Every row comes from one small tree of marks. Brackets hold a mark, then the marks that hang from it, in the order of their numbers. Every link used is in the known rows. Which tree was each row made from?
Known rows
[Z_537 [Z_323 [Z_385 [Z_47 Z_503]]]]: [  5.7  -3.9 -13.1   6.2  -7.0  -1.7 -21.4   7.7 -26.9  12.6   9.5 -36.4
  -8.2 -17.9 -10.4  32.7  15.6  -6.9 -27.5 -59.6  54.5  -8.4  56.8 -32.0
   5.7]
[Z_161 [Z_537 Z_323]]: [ 15.0   4.9 -32.1  32.1  30.0   0.2 -25.0  16.8 -22.0   7.4   3.7 -38.8
  -5.7  -3.0  57.9  34.4  16.7 -16.0 -20.4 -27.4  52.5  -1.6  44.6 -50.0
   4.8]
[Z_323 [Z_385 [Z_47 Z_956]]]: [  1.4 -11.2 -12.9  -5.1   1.4 -13.3 -16.1  11.6 -24.7  14.2   2.7 -31.2
  -7.3 -16.3 -16.8  22.8  20.4 -15.5 -21.0 -57.8  46.9  -1.1  47.0 -45.0
   9.3]
[Z_450 Z_178]: [  5.5 -15.0 -10.0  11.9  33.1  -0.9 -18.4   4.1 -27.6   4.1   6.3 -28.2
  -5.7   2.6  21.8  12.5  23.3  25.2 -25.0 -22.0  42.0  21.3  29.8 -34.5
 -15.1]
[Z_503 [Z_47 [Z_956 [Z_450 Z_77 Z_178]]]]: [  0.5 -25.5 -14.0 -38.6  48.8  -3.6  -6.7   0.5  -8.0 -20.2   2.4 -33.6
 -12.2  11.3  -0.7 -15.3  18.7  16.3 -13.5 -41.5  39.5  16.1  23.0 -30.1
   2.6]
[Z_161 [Z_537 [Z_323 [Z_385 [Z_47 Z_503]]]]]: [ 18.7   2.0 -25.5  16.8  -2.0  -6.2 -19.7  19.1 -21.1  -0.6   7.0 -40.5
  -8.1 -22.1  -3.9  36.1  12.9 -24.3 -23.6 -62.6  54.8 -15.9  55.1 -38.6
   5.0]
[Z_503 [Z_47 [Z_956 [Z_450 Z_77 [Z_178 Z_385]]]]]: [  5.4 -28.2 -20.6 -27.2  35.7  -6.0   4.4  -7.7  -7.8  -8.9  -4.0 -35.8
  -9.3   2.0   0.3 -30.2  17.0  12.2 -13.0 -47.7  44.6  -2.9  23.2 -16.3
   9.0]
[Z_178 [Z_450 Z_956]]: [ -3.1 -11.8 -30.2   6.2  25.2   7.8 -19.1   4.6 -26.0  -2.3   0.4 -25.7
  -1.8  18.4  18.4  -9.2  24.1   2.5 -22.2 -15.4  44.6  14.1  34.3 -46.1
   2.1]
[Z_537 [Z_323 [Z_385 [Z_47 Z_503 [Z_956 [Z_450 Z_77]]]]]]: [  3.9 -13.3 -17.1 -27.3   5.1  -8.2  -3.7   4.4  -1.3   0.9   8.6 -37.6
 -12.9  -4.2 -32.1   4.5  21.7  -7.3 -21.6 -72.5  53.9 -13.1  46.3 -48.5
  21.2]
[Z_385 [Z_47 Z_956]]: [ -4.6 -15.4 -12.7  -3.4  19.3 -10.4 -11.7   9.1 -26.2  11.9   4.3 -29.6
  -7.0  -5.3 -10.1  17.8  17.0 -10.2 -25.2 -37.9  48.4   6.3  49.5 -48.7
   9.6]
[Z_161 [Z_537 [Z_323 Z_385]]]: [ 22.2   9.1 -32.1  30.7  11.8  -2.3 -30.0  20.1 -20.9   9.1   1.7 -40.9
  -6.4 -14.9  50.9  38.8  19.1 -21.1 -16.1 -46.4  51.8  -8.1  42.2 -45.7
   5.9]
[Z_503 [Z_47 [Z_956 Z_450]]]: [ -8.8  -6.6 -17.9 -29.8  28.8  -2.2 -23.9  -1.1 -19.0   3.3  -7.9 -39.3
 -10.6  -1.2  14.2   3.4  13.0  -7.1 -11.5 -38.5  45.1  18.2  41.1 -42.4
   8.6]
[Z_450 Z_77 Z_178 [Z_956 Z_47]]: [  5.7 -12.4 -19.7  -5.0  44.5  -3.1 -19.5  22.4 -19.5 -20.4   7.4 -27.8
  -7.2  16.5  11.0  -6.6  21.2  16.9 -20.4 -33.2  47.0  18.8   4.8 -34.4
 -16.8]
[Z_537 [Z_323 [Z_385 [Z_47 Z_503 [Z_956 Z_450]]]]]: [  3.5  -5.1 -13.8 -19.6  -6.1  -4.6 -12.2   2.0 -13.1  18.0   1.2 -37.1
 -15.6 -17.0 -48.6  16.3  24.5  -5.3 -23.4 -68.3  56.4 -12.2  55.2 -54.6
  21.2]
[Z_178 Z_385 Z_450]: [  2.1 -14.9 -30.7  20.0  11.4   6.9  -9.9 -14.1 -20.2  15.0  -8.1 -31.6
   2.1  -3.0  39.7 -16.6  17.8  -8.9 -22.6 -12.6  46.8 -11.3  41.8 -19.5
  -0.6]
[Z_47 Z_503 [Z_956 Z_450]]: [ -6.5  -9.6  -7.4 -28.9  17.1 -11.2 -12.4  -5.0 -12.6   9.2   0.3 -34.0
  -6.4   1.2 -10.1  -6.0  27.8   4.1 -18.8 -29.9  46.7  19.0  47.1 -63.6
   4.1]
[Z_450 Z_956]: [ -3.8  -2.5 -26.7  11.2  27.4  -2.2 -25.6  16.5 -32.7   8.5   4.8 -29.1
  -2.1  15.2  31.8  13.7  20.9   5.2 -19.7 -31.9  47.9  26.3  30.8 -51.5
  -1.9]
[Z_47 Z_503 [Z_956 [Z_450 Z_77 [Z_178 [Z_385 Z_323]]]]]: [ -3.7 -24.0 -17.7  -7.5  22.8 -20.1  18.4 -12.7  -0.1  -0.9   3.7 -27.4
  -8.1  -4.1 -51.9 -28.9  32.4  20.0 -28.5 -32.4  50.2  -1.5  30.4 -37.9
  16.7]
[Z_537 [Z_323 [Z_385 [Z_47 Z_956]]]]: [  6.3  -8.0 -14.8   4.8   2.7  -7.5 -16.9  11.9 -25.7  22.8   5.5 -32.7
 -11.6 -19.0 -15.6  36.4  24.0 -14.0 -23.4 -63.4  55.8 -14.5  53.9 -48.8
  26.7]
[Z_161 Z_537]: [ 10.2   1.1 -30.7  22.5  27.2  -5.9 -24.5  17.2 -22.9  -1.6   0.8 -37.1
  -1.6  -1.0  58.0  22.6  12.8 -17.5 -18.0 -23.5  45.1  12.2  37.8 -44.8
 -11.9]
[Z_323 Z_385]: [  2.1   0.9 -17.9  12.7   6.2  -2.7 -31.2   9.3 -26.6  15.7   1.9 -34.0
  -1.6  -9.2  43.6  26.2  18.2  -7.0 -16.3 -43.1  43.5  14.6  35.5 -35.4
  -9.6]
[Z_47 Z_503 [Z_956 [Z_450 Z_77]]]: [ -6.1 -15.4  -9.8 -36.6  29.2 -14.4  -3.4  -2.2  -1.0  -8.9   8.4 -34.2
  -3.8  14.8   3.0 -19.6  25.7  -0.6 -18.2 -33.0  44.7  17.3  38.4 -59.1
   3.2]
[Z_323 [Z_385 [Z_47 Z_503 [Z_956 Z_450]]] Z_537]: [  1.5  11.8 -21.3 -28.6 -34.6  -9.2  -7.6   6.8 -13.5  -3.6  -5.8 -33.7
  -9.3 -20.2 -50.7  19.9  30.0 -10.7 -17.5 -67.7  44.7   2.4  46.0 -44.8
  -1.0]

Which tree is each row?
[-11.3   9.6 -27.8  11.3 -10.2 -13.5  -6.0  12.5 -25.1   2.9   1.1 -24.0
  -7.9 -19.6 -42.3  42.4  29.0 -17.7 -29.3 -34.0  49.1   7.5  47.4 -46.4
  16.5]
[Z_385 [Z_47 Z_956] [Z_323 Z_537]]
[  6.1 -26.3 -36.2   9.8  21.0   4.0   3.9  -1.6  -7.5   2.7  -2.5 -33.8
 -10.6   4.4   2.9 -18.0   2.5  21.8 -26.6 -52.0  45.3  -7.9  16.4  -6.9
 -15.5]
[Z_956 [Z_450 Z_77 [Z_178 [Z_385 Z_47]]]]
[  4.0   2.4 -24.0 -36.5 -21.1 -11.9   0.9  10.0  -1.7 -20.4   2.2 -34.1
  -6.7  -9.1 -34.5   6.1  26.9 -13.6 -16.8 -70.5  42.3   0.0  36.8 -41.8
  -1.4]
[Z_323 [Z_385 [Z_47 Z_503 [Z_956 [Z_450 Z_77]]]] Z_537]
[  3.5 -24.1 -32.7  14.1  23.2   3.8  -0.8 -11.3  -8.1  -0.6  -0.3 -31.3
   4.6  10.0  54.8 -30.1  15.4 -10.9 -21.7 -16.9  43.9 -12.3  32.8 -13.6
   0.1]
[Z_178 Z_385 [Z_450 Z_77]]
[-12.6   8.2 -14.5  -3.3 -15.1 -19.5   0.0   7.6 -23.8  -6.5   6.2 -24.0
  -5.2 -22.7 -67.1  30.7  32.5 -16.5 -31.5 -33.1  50.1   8.6  56.1 -48.3
  14.1]
[Z_385 [Z_47 Z_503 Z_956] [Z_323 Z_537]]
[  2.6 -22.3 -41.1  10.0  26.4   3.3   1.3  -1.5 -14.0  -6.1   1.4 -27.3
   3.1  21.1  36.1 -36.7  19.5  -4.1 -20.5 -25.8  47.5  -8.1  24.9 -26.2
   7.1]
[Z_178 Z_385 [Z_450 Z_77 Z_956]]
[ -6.5  14.2 -44.0  43.5 -25.3  -4.1  -4.8   5.5 -28.3  13.6  -6.8 -29.9
  -3.2 -27.0  -9.9  34.0  14.0 -14.5 -30.0 -39.2  52.1  -6.3  40.6 -12.7
   3.5]
[Z_178 [Z_385 Z_47 [Z_323 Z_537]]]
[ -5.8  20.1 -36.9  12.2 -24.8  -2.9  -5.1  -1.4 -20.4 -13.8 -13.2 -25.9
  -0.4 -19.6 -42.6  -8.0  33.6 -19.4 -26.7 -18.1  55.4  -9.9  34.1 -26.6
   7.6]
[Z_178 [Z_385 [Z_323 Z_537]] [Z_450 [Z_956 [Z_47 Z_503]]]]
[  3.0  13.0 -32.6 -13.1 -28.2  -3.6 -13.8  11.4 -15.1   5.4 -11.5 -34.0
 -11.3 -18.5 -27.0  29.1  26.5 -13.5 -15.3 -66.4  43.2   0.9  35.8 -44.0
   0.6]
[Z_323 [Z_385 [Z_47 [Z_956 Z_450]]] Z_537]
[ -6.4 -20.9 -25.7  -8.2  31.9 -11.0   6.4  -9.7  -6.2  -6.3  -4.0 -32.4
 -11.9  -7.2 -27.9 -19.9  17.7  10.1 -19.2 -40.6  48.4  -2.1  22.9 -16.1
  24.7]
[Z_503 [Z_47 [Z_956 [Z_450 Z_77 [Z_178 [Z_385 Z_323]]]]]]
[  7.9 -20.9 -31.8   9.3  29.4   2.2   0.1  -5.5  -6.5   3.9  -2.2 -34.1
  -5.9   8.7  33.7 -23.5  14.7  26.5 -20.5 -37.4  43.6   1.1  12.9 -16.1
 -14.6]
[Z_956 [Z_450 Z_77 [Z_178 Z_385]]]
[ -3.8  -2.7 -14.1 -19.0  28.6 -10.5 -21.0  17.9 -16.8 -21.7  10.3 -33.0
  -0.5  13.7  17.8  -8.7  17.8  -6.8 -18.5 -34.1  51.5  19.8  23.0 -43.4
 -11.9]
[Z_450 Z_77 [Z_956 [Z_47 Z_503]]]
[  4.9  15.0 -31.1  12.4 -27.7   0.6 -22.0  17.4 -29.2   1.5  -3.3 -32.7
  -3.8 -19.9  10.2  43.1  17.0 -15.3 -20.4 -58.1  42.7   5.1  36.4 -22.6
 -14.3]
[Z_323 [Z_385 Z_47] Z_537]
[  1.2 -13.9 -26.5 -11.1  15.3  -2.2  -3.6  -1.8  -9.0 -21.2  -1.4 -32.0
   3.1   7.2   2.8 -45.1  19.6 -14.3 -21.1 -26.1  52.7 -12.9  26.3 -22.9
   0.2]
[Z_178 Z_385 [Z_450 Z_77 [Z_956 [Z_47 Z_503]]]]
[ -3.2 -24.5 -22.0 -21.6  10.1 -14.2  12.1  -6.3  -1.1   3.1   1.7 -36.3
  -5.2  -0.3 -23.5 -25.9  11.4  -7.7 -23.2 -53.4  51.8 -12.6  41.5 -35.1
   8.6]
[Z_178 [Z_385 [Z_47 Z_503 [Z_956 [Z_450 Z_77]]]]]
[  1.4 -33.6  -8.0 -35.0  29.4 -11.4   9.3   0.6  -3.0 -15.8  10.1 -28.8
 -12.9   8.2 -53.3 -20.7  22.1  21.8 -26.8 -46.4  43.9   7.2  32.6 -42.8
  -2.7]
[Z_385 [Z_47 Z_503 [Z_956 [Z_450 Z_77 Z_178]]]]
[  7.2 -28.3  -9.0 -35.6  13.7 -12.3   4.4   4.2  -1.5 -14.8   8.8 -29.8
 -13.4  -2.8 -64.5 -15.2  24.4  15.9 -23.5 -66.6  42.2   0.5  29.9 -38.3
  -2.8]
[Z_323 [Z_385 [Z_47 Z_503 [Z_956 [Z_450 Z_77 Z_178]]]]]
[ -8.8 -14.2 -11.5 -27.2   7.9  -8.9  -8.3  -2.0 -14.6   7.7   0.5 -33.9
 -10.8  -4.1 -39.3  -0.4  16.8  -1.6 -24.9 -43.6  49.0   9.6  50.4 -54.1
   2.2]
[Z_385 [Z_47 Z_503 [Z_956 Z_450]]]
[  0.4 -30.1 -34.2  -3.7   9.9  -0.9  11.4  -1.6 -13.2 -16.9   6.7 -28.1
   1.8  14.7 -19.7 -39.1  11.7  -7.0 -28.7 -39.4  50.3 -14.9  37.9 -20.2
   5.4]
[Z_178 [Z_385 [Z_47 Z_503]] [Z_450 Z_77 Z_956]]
[ -2.9 -13.9 -18.2 -24.0  27.7  -0.6 -14.8   6.4 -10.1 -30.7   4.8 -30.1
   0.4  17.4   1.1 -30.4  20.7 -10.3 -21.3 -18.4  48.1   6.4  25.3 -37.8
  -6.6]
[Z_178 [Z_450 Z_77 [Z_956 [Z_47 Z_503]]]]
[ -8.1  11.4 -31.4  27.2 -31.7 -10.6   1.1   0.6 -26.4   2.8  -1.0 -29.3
  -0.6 -29.9 -31.7  25.1  17.0 -15.3 -32.9 -39.1  53.8  -7.0  49.9 -15.7
   1.0]
[Z_178 [Z_385 [Z_47 Z_503] [Z_323 Z_537]]]
[ -2.5 -16.2 -27.5  43.6   9.1  -4.3  -0.5  -1.2 -28.9  18.1   0.5 -25.9
  -9.6 -21.1 -36.6  12.9  11.6  13.6 -36.5 -35.1  52.2  -7.4  34.1  -9.5
   3.6]
[Z_450 [Z_178 [Z_385 Z_47 Z_323]]]
[ -7.9 -23.0 -14.6 -34.9  21.3 -12.3   0.9   1.7  -1.9  -8.9   8.6 -33.9
  -8.1   8.9 -23.1 -13.3  13.9  -4.5 -24.2 -47.9  47.4   7.8  40.7 -48.7
   2.3]
[Z_385 [Z_47 Z_503 [Z_956 [Z_450 Z_77]]]]
[ -6.5   7.9 -14.0 -16.2   9.6   0.7 -31.9  -0.8 -12.7   3.8  -9.2 -40.9
  -7.5  -7.2  13.3   1.4  12.2  -3.2 -19.0 -27.5  49.3  16.3  31.1 -38.1
 -21.0]
[Z_956 [Z_47 Z_503] Z_450]
[ -3.2 -34.2  -9.7   3.0  18.5 -24.8  23.4  -2.9 -11.5  -7.0  14.4 -22.9
  -6.5 -13.1 -77.8 -14.6  25.7   7.0 -36.3 -41.0  53.3 -13.4  41.4 -26.1
  20.6]
[Z_450 Z_77 [Z_178 [Z_385 [Z_47 Z_503 Z_956] Z_323]]]
[ -6.7  -1.1 -17.1 -23.4  23.5  -2.7 -23.1   1.4  -1.7 -12.0  -0.5 -40.8
  -4.6   5.3  29.2 -10.2   9.0  -5.1 -17.4 -31.0  46.9  16.3  21.8 -34.2
 -22.8]
[Z_956 [Z_47 Z_503] [Z_450 Z_77]]
[ -1.5  -2.2 -16.5  17.4   9.0 -13.1  -8.6   4.7 -27.7   1.7  -1.3 -26.5
  -7.0 -18.4 -54.8  -5.9  27.4  15.6 -30.0 -29.6  59.2   2.9  25.3 -28.3
   4.2]
[Z_450 [Z_178 [Z_385 Z_323]] [Z_956 [Z_47 Z_503]]]
